Every row comes from one small tree of marks. Brackets hold a mark, then the marks that hang from it, in alphabetical order. Every link used is in the known rows. Which tree was each row made from?
In the rows, zero is written as 128.
Known rows
(D (P (U E))): [162 138 122 134 115 139 133 124 129  87 131  91 138  79 137 132 173 152
 111 124 143 117]
(P (G Z) N (U (E J) (H D))): [206 155  65 141 102 130 137  99 123  28 112 116 160  61 183 122 214 176
 128 105 155 110]
(P (G (Z J)) N U): [157 154  91 112  80 122 124  78 111  44 106 134 159 109 173 142 168 154
 132 136 147 123]
(Z J N (U H)): [127 139  96 142 159 100 112 153  51 139 142 138 166 143 124 155 131 114
  86 158 118 118]
(G (Z J N (U E H P))): [165 150  94 169 152  87  98 152  83 105 158 127 150 101 134 150 170 147
  79 171 125 101]
(H (D P) (G Z) N (U (E J))): [157 133  68 135 131 197 145 110 142  82 136 118 156  36 169  94 195 147
 124  67 155 105]
(D (P (G (Z N)) (U E))): [179 154  80 131  89 128 114 104 105  61 120  97 154  57 154 146 191 155
 111 145 156 112]
(H N): [128 126 121 127 137 139 134 131 136 127 127 135 136 120 139 122 132 132
 132  98 124 126]
(B P): [116 131 127 136 129 117 118 137 113 114 148 126 123 124 115 135 121 124
 117 131 115 116]
(B E (P G N)): [128 142 108 142  83 111 127 137  95  70 159 120 163 104 147 141 131 122
 111 112 119 112]
(G Z): [127 132 118 119 118 125 116 109 138 117 118 134 106 120 131 128 146 140
 139 137 132 128]
(B (E J) (P (G Z) N (U H))): [147 152  79 128  93 114 129 110  75  30 144 127 159  78 168 135 183 160
 103 111 122 103]
(U (E J) (H D N) (P (G Z))): [196 145  78 175 129 138 139 125 146  57 135 128 143  47 178 102 194 169
 116  84 144 104]
(Z J N (U E (H D) (P G))): [181 153  83 196 144  97 121 156  80  90 158 114 191  86 153 146 167 130
  80 144 138  98]
(Z J N (U E (H D G) P)): [172 146  85 195 166 110 122 172  84 110 166 114 195  85 158 136 171 123
  80 133 139  92]
(D (P G U)): [151 138 104 132  96 146 145 101 116  76 112  96 150  76 168 139 157 148
 120 118 154 125]
(H (U E P)): [167 138 133 162 139 133 134 133 159 108 155 112 153  90 147 120 169 162
 106 126 133 103]
(P (G Z) N (U (E J) H)): [211 151  75 133 100 123 134 106 115  32 115 121 152  71 184 127 202 184
 114 122 150 113]
(U E (H D) (P (G (Z J)) N)): [204 163  84 185  96 111 123 122 138  34 131 123 156  75 186 132 194 163
 113 120 154 106]
(G (Z J N (U (H D) P))): [129 150  78 167 156 100 107 132  76 111 142 129 156 101 140 147 162 133
 103 147 130 106]
(B E): [106 129 138 127 119 123 129 139 116 130 149 128 140 129 117 125 134 115
 117 118 114 123]
(D (P G N U)): [165 144  87 132  81 144 146  99 110  52 108  93 167  69 186 146 156 154
 127 109 160 125]
(B (E J)): [103 124 125 113 125 136 135 134  91 120 159 138 144 120 107 111 122 111
 108 115 110 123]

Write each row's tree
[179 143 117 128 112 120 131 121 135  74 128 106 159 100 150 134 174 159
 126 123 139 115]  (P N (U E))
[146 123 100 121 141 124 117 127 105 114 150 127 115 100 110 122 149 140
 114 151 125 120]  (G (Z (U (E J))))
[145 157  92 159  99 111 140 128  98  44 141 107 183  83 174 142 189 144
 114  87 128 102]  (B E (P G N (U (H D))))
[175 141  81 159 111 174 148 127 145  78 134  91 181  53 184 122 185 142
 124  82 166 109]  (H (D (P N)) G (U E))
[137 133 119 149 149 150 145 121 153 118 139 127 160  92 164 118 154 159
 122  91 129 109]  (H N (U P))
[141 138 107 134 146 101 104 153  68 131 161 128 167 133  99 147 132 107
  88 168 119 113]  (Z J N (U E))
[180 142 108 151 135 143 143 142 134  84 122 100 146  70 165 129 196 170
 103  89 140 112]  (D (P (U E (H N))))
[168 140 106 140 155 126 134 146 104  73 154 126 149  87 137 116 179 161
  91  95 112  97]  (B (P (U (E J) (H N))))
[171 140 102 161  97 122 139 119 132  70 131 112 163  84 183 136 133 152
 126 118 149 119]  (U (P G N))
[132 130  97 141 149 175 153 119 156 123 125 129 178  92 178 106 171 133
 140  64 143 111]  (H D G N U)
[166 140  65 136 109 183 144  96 138  62 128 117 152  38 164 105 192 155
 124  77 154 111]  (H (D (P (G Z))) N (U (E J)))
[165 149  71 161 118 124 118 135  98  72 131 107 138  81 151 148 182 143
 108 126 148 118]  (G (Z J (U E (H (D (P N))))))
[167 139  81 139 118 102 104 131  97 106 139 116 148  95 135 149 161 136
 112 166 138 115]  (P (G (Z N (U E))))
[114 144 120 124 105 111 127 127  93  73 157 112 166 107 134 141 155 135
 115 111 111 107]  (B E (P N U))
[130 148  74 133 101 175 137  83 130  73 112 131 157  75 171 124 175 139
 130  86 153 119]  (H (D (P (G (Z J)))) N U)
[181 149  91 145 124 152 132 128 128  62 121 120 149  68 186 124 214 164
  98  97 151 107]  (D (P (U E (H (G (Z J)) N))))
[196 153 103 174 118 117 124 134 145  60 137 140 142  84 179 124 186 168
  98 116 139 108]  (U E (H N) (P (G (Z J))))
[190 143  80 164 145 123 117 149 102  88 154 127 157  62 165 116 179 155
  89 133 141  96]  (U (E J) (H (G (Z N))) P)
[190 138 104 186 146  99 132 165 121  96 152  99 154  85 167 144 163 166
  98 131 136 108]  (Z (U E H (P N)))
